Each row was made from one path, in order. Every step used is in the known rows, and no mark comes twice. Write each row's path.
Known rows
dinus, nuru: [  2.3  -0.1  11.8   3.9   6.1  15.4   5.2  -5.2 -14.3   7.4  -9.4   9.3
  -5.5  11.3   0.0   6.2  -3.8   8.8   7.8   3.3  -1.6 -17.0]
nuru, dinus, matos, kule, boretam: [  3.8   1.0  -1.3   5.9   4.7  -3.4  -5.6   4.1 -26.4  23.9 -10.8 -20.2
 -32.2  23.7   9.1 -10.2  -7.9  23.5  11.6  20.7 -27.5  -2.9]
boretam, dinus, matos: [-10.0 -10.9  -5.6   0.3   8.6  -3.4   5.5  -6.9 -13.2  -5.4   9.7 -22.8
 -18.7   0.9 -22.1   2.8   7.9 -17.8   2.2  21.0 -24.2 -10.2]
boretam, dinus, nuru, zezofar: [  9.0 -26.1 -13.6  11.1  -3.2  28.1  12.7 -13.4 -19.7   0.2 -16.6   5.0
  11.6  -4.1 -23.2  29.8  10.2   9.9   7.3   0.1 -10.2 -41.1]
zezofar, matos, kule: [ -4.7  -4.8  10.1  -7.3  11.0  10.2  -4.5  10.3  -6.4  14.0  -5.4 -13.4
  -7.3 -12.7  31.7 -10.9 -23.1  17.7   7.4  10.4 -16.0 -15.1]
dinus, nuru, zezofar: [ 17.6 -14.8  -5.9   3.4  -6.0  28.7  13.2  -8.3 -16.8   4.9 -21.4  15.9
   6.9   7.4   2.2  10.3  -5.5  18.5   1.9 -23.5 -12.1 -28.7]
dinus, boretam, kule, nuru, zezofar, matos: [ 16.2  -8.6  -7.6 -20.0  13.4 -15.3  16.1   3.7 -27.6  -9.7   9.5  -6.9
  18.3  -8.9  17.1 -12.9 -49.3  29.1  19.5 -37.8 -37.1 -51.1]
dinus, boretam, kule, nuru: [  0.8  -3.3   0.6  -9.6  16.7 -25.0   3.1   5.9 -19.9  -6.2   7.2   1.3
  18.5   6.3 -10.6  -7.7 -42.2  14.7  25.0 -10.9 -23.6 -23.7]
nuru, dinus: [  5.8  -7.5   3.7   4.2   4.3   4.6   6.9  -2.6 -11.3  -2.0   2.0 -18.3
  -5.5  17.3 -12.7   3.2  15.3  14.3  -8.6  10.1   3.4  -5.5]
kule, matos: [  1.8  15.4  -2.6 -19.4  -0.7  -4.5   4.9   7.0  -9.4  -2.8   0.2  -9.5
  -2.0  -6.1  24.8  -3.3   3.5   9.2  16.9   7.6   7.0  -3.2]
zezofar, nuru, dinus, boretam: [ -7.0   4.0   2.7  -5.5  29.3 -18.7  24.9   7.8 -19.2  15.4  26.5  -4.7
 -27.7  26.8 -20.0  10.8 -22.9  19.1   9.7   3.9  -7.0 -35.8]
dinus, nuru, zezofar, matos: [ 16.5  -4.2   2.4  -8.2   3.3  26.1  17.5  -6.9 -23.9   4.2  -5.8   0.9
  -5.5  -3.4  24.7   1.4 -14.8  23.2   1.0 -25.8 -10.6 -44.4]
boretam, dinus, matos, kule, nuru, zezofar: [ 11.4 -28.2  -7.2  -5.9  -8.4  -0.9  16.0   4.2 -15.6  -2.6 -28.3 -18.2
  -0.8  -0.7 -11.0  -0.4 -24.9   8.9  28.2   1.6 -57.8 -18.2]
zezofar, nuru, dinus: [  2.2  -4.5  20.6  -2.2  14.3 -11.2  24.2   9.3  -7.7   8.5  19.8 -15.1
 -13.2  16.3  -5.6  13.1  -2.9  13.8   3.0   8.0  -4.5 -22.0]
dinus, nuru, zezofar, matos, kule: [ 13.6 -20.6   4.3  -4.6   7.6  37.9  11.1   3.3 -23.7  21.1 -27.3   3.0
  -2.9  -3.7  31.4   1.0 -27.4  37.9  10.5 -14.2 -28.7 -41.6]
kule, nuru: [ 11.4  14.0  14.3 -12.7  -7.5 -20.4   9.3   3.4   1.2 -12.1  -8.9  -3.7
   6.7   6.5   3.2  -7.3 -13.5   1.6  21.4  -5.5  -4.4  -1.0]
dinus, boretam, kule: [ -8.3 -16.9 -14.5   3.8  23.2  -3.8  -8.9   1.5 -19.6   4.4  14.1   3.9
  12.4  -0.4 -12.7   0.0 -29.4  14.3   4.5  -5.6 -21.6 -22.2]
zezofar, matos, kule, nuru, dinus: [  8.8   0.7  29.2 -15.9  10.1  -5.0  13.0  11.9 -17.0   1.6 -10.6 -33.1
  -7.2  10.5  20.6 -12.4 -22.6  32.9  19.3  15.3 -17.0 -19.8]
boretam, dinus, nuru, zezofar, matos: [  7.5 -14.5  -5.2  -2.3   5.7  28.6  16.0 -10.4 -24.4  -1.0  -3.5  -8.9
   2.1 -12.7   0.9  21.6   3.1  15.0   4.6  -2.5 -10.5 -58.4]
zezofar, nuru, dinus, boretam, kule: [ -6.1 -21.4   7.1   1.8  37.2 -14.7  17.7  10.5 -28.1  11.7  35.6 -12.5
  -0.6  16.7 -17.2  12.1 -29.3  27.6   5.7   3.0 -24.3 -43.1]

Which path is each row?
[ -2.8 -19.4  23.6  -2.9  24.2  -5.1  22.9  16.1 -17.9  25.6   7.9 -26.2
 -37.2  25.9   4.8  -2.4 -26.2  18.5  11.0  15.6 -47.9 -14.9]	zezofar, nuru, dinus, matos, kule
[ -4.5 -24.6 -10.5   7.3  28.9   3.5  -0.3   0.1 -32.2   2.9  17.1 -13.5
   6.7  17.5 -26.4   3.4 -15.0  27.4  -4.3   7.6 -19.0 -29.5]	nuru, dinus, boretam, kule
[ -5.8  16.2 -16.1   9.3  -7.8 -14.1 -12.2  -5.1  -6.0   4.9   4.0  -5.1
   4.2 -14.3  -9.4  19.3  20.4  -5.1  16.9  24.1  14.5 -18.1]	kule, boretam, dinus
[ -9.5  11.0   6.8   4.4   9.1  12.0 -10.8  -1.7 -24.8  27.4 -11.9  -8.3
  -8.3 -13.5  20.0  17.0  -8.0  21.0  32.3  39.3  -3.7 -47.7]	zezofar, matos, kule, boretam, dinus, nuru
[ 15.1   5.0  -3.7  -3.1  -2.9  23.3  -0.5   1.6 -26.7  28.1 -27.2  10.1
  -6.0  -8.3  46.7   1.6 -26.0  41.0  25.5 -14.4 -14.4 -43.5]	dinus, nuru, zezofar, matos, kule, boretam
[ 25.0   8.1   5.8 -23.6 -10.3  -8.4  22.9   2.4  -7.5 -15.5  -5.8 -10.2
   3.9  -8.7  28.1 -12.0 -22.5  15.8  16.5 -36.1 -15.8 -27.7]	kule, nuru, zezofar, matos
[ 23.2  -2.8  -2.8 -11.6 -19.2  -7.7  19.9   0.5  -3.7 -14.8 -19.8   5.6
  15.7   2.4   3.1  -1.8 -16.7  11.9  17.2 -31.6 -14.8 -11.6]	kule, nuru, zezofar
[  5.1  15.7   0.4 -10.2  12.8 -22.7  17.5   1.1 -21.6  -6.4   0.9 -11.2
 -12.8  34.7 -26.0  -4.8 -18.7  21.2  19.2   2.3  -6.1 -21.4]	kule, nuru, dinus, boretam
[  5.3   7.2  26.1 -19.1   4.6 -10.8   6.4  14.8  -7.1   2.5 -12.9 -14.4
  -2.6  -6.1  34.9 -16.6 -36.3  18.4  29.9   4.5 -20.8 -13.4]	zezofar, matos, kule, nuru
[  3.6  -3.2  16.7 -12.3   1.7 -14.3   8.3  10.1  -9.6   4.9 -22.1 -11.2
 -17.1  16.5  10.5 -21.7 -39.8   5.0  28.2   4.0 -47.4   6.6]	dinus, matos, kule, nuru
[ -2.8  21.4   1.6  -5.3   1.6  -4.4 -14.5   9.6 -11.2  24.8  -6.2  -6.6
 -11.3 -15.5  45.2  -7.4 -21.2  22.0  20.8  11.1  -3.2 -16.3]	zezofar, matos, kule, boretam
[ 25.0 -18.5   9.7 -17.9  -1.7  -5.2  14.3   4.5 -20.1 -16.5   2.4 -16.8
  31.0 -17.6  30.0 -10.9 -31.6  23.7  13.5 -37.4 -31.1 -33.9]	boretam, kule, nuru, zezofar, matos
[  1.2 -10.0   2.0 -11.3   9.0   0.4  -1.9  10.6 -17.4  -6.2   9.3 -15.0
  23.0 -16.2  26.1  -2.5  -4.4  15.3  16.0   5.6 -10.8 -11.5]	boretam, kule, matos
[  3.4 -29.5  -1.9   2.8   7.6  40.5   9.9  -2.6 -24.8  15.3 -22.4  -8.2
   2.7 -16.3   7.6  19.8 -12.2  28.8  14.1   9.8 -27.1 -54.6]	boretam, dinus, nuru, zezofar, matos, kule
[  1.1  11.0  10.3 -19.9  25.2 -12.3  11.5  11.4 -26.8   7.2  -3.5 -23.2
 -20.9  20.7   7.4 -13.8 -40.3  40.1  26.9  11.8 -22.3 -35.7]	zezofar, matos, kule, nuru, dinus, boretam
[ 15.5 -18.6  23.2   1.6   6.1 -11.4  11.3   4.1 -22.2 -15.1   2.4 -25.1
  26.4  14.1  -8.8  -0.6 -10.8  21.8   9.5   6.2 -17.1 -15.2]	boretam, kule, nuru, dinus
[ -4.8 -12.8   9.2  -5.7   6.0 -11.6   6.7   6.0 -11.6  -0.1 -16.9 -22.7
 -11.2   5.8 -13.6  -5.7 -23.9  -1.0  31.3  27.8 -45.3  -6.1]	boretam, dinus, matos, kule, nuru
[ -8.0  -8.3   3.1  11.7   9.7  16.0   4.9 -10.1 -15.7   2.2  -6.4  -1.6
   2.7   3.7 -24.5  25.9  11.4   0.3  10.9  29.0  -0.5 -29.9]	boretam, dinus, nuru
[ -4.5 -16.9   3.9  -0.3  10.2   6.5  -1.6   7.0 -10.7  16.1 -14.3 -10.5
 -23.4   9.6   8.9 -15.6 -24.0   4.8   6.2   9.2 -44.4   5.9]	dinus, matos, kule
[  6.3  -6.3 -23.1   0.5  -9.0  10.6  -6.8   1.5 -14.2  17.7 -13.6 -13.2
   4.2 -32.8  22.6  13.2  -4.1  25.5  22.0   7.6 -12.6 -40.1]	nuru, zezofar, matos, kule, boretam, dinus
[ -8.0   0.0 -15.9 -15.4  23.6  -7.2  -1.1   8.3 -26.9   0.4  15.3  -6.3
  10.1  -6.2  12.6  -5.3 -24.5  23.8  21.1   1.9 -14.9 -25.2]	dinus, boretam, kule, matos
[ -4.2  17.6  -4.4  14.5  -2.9   1.1  -6.8 -10.9 -19.0  12.6  -5.6   6.3
   0.7  -1.3 -10.9  24.6  12.7   2.5  25.9  29.2  13.6 -33.0]	kule, boretam, dinus, nuru
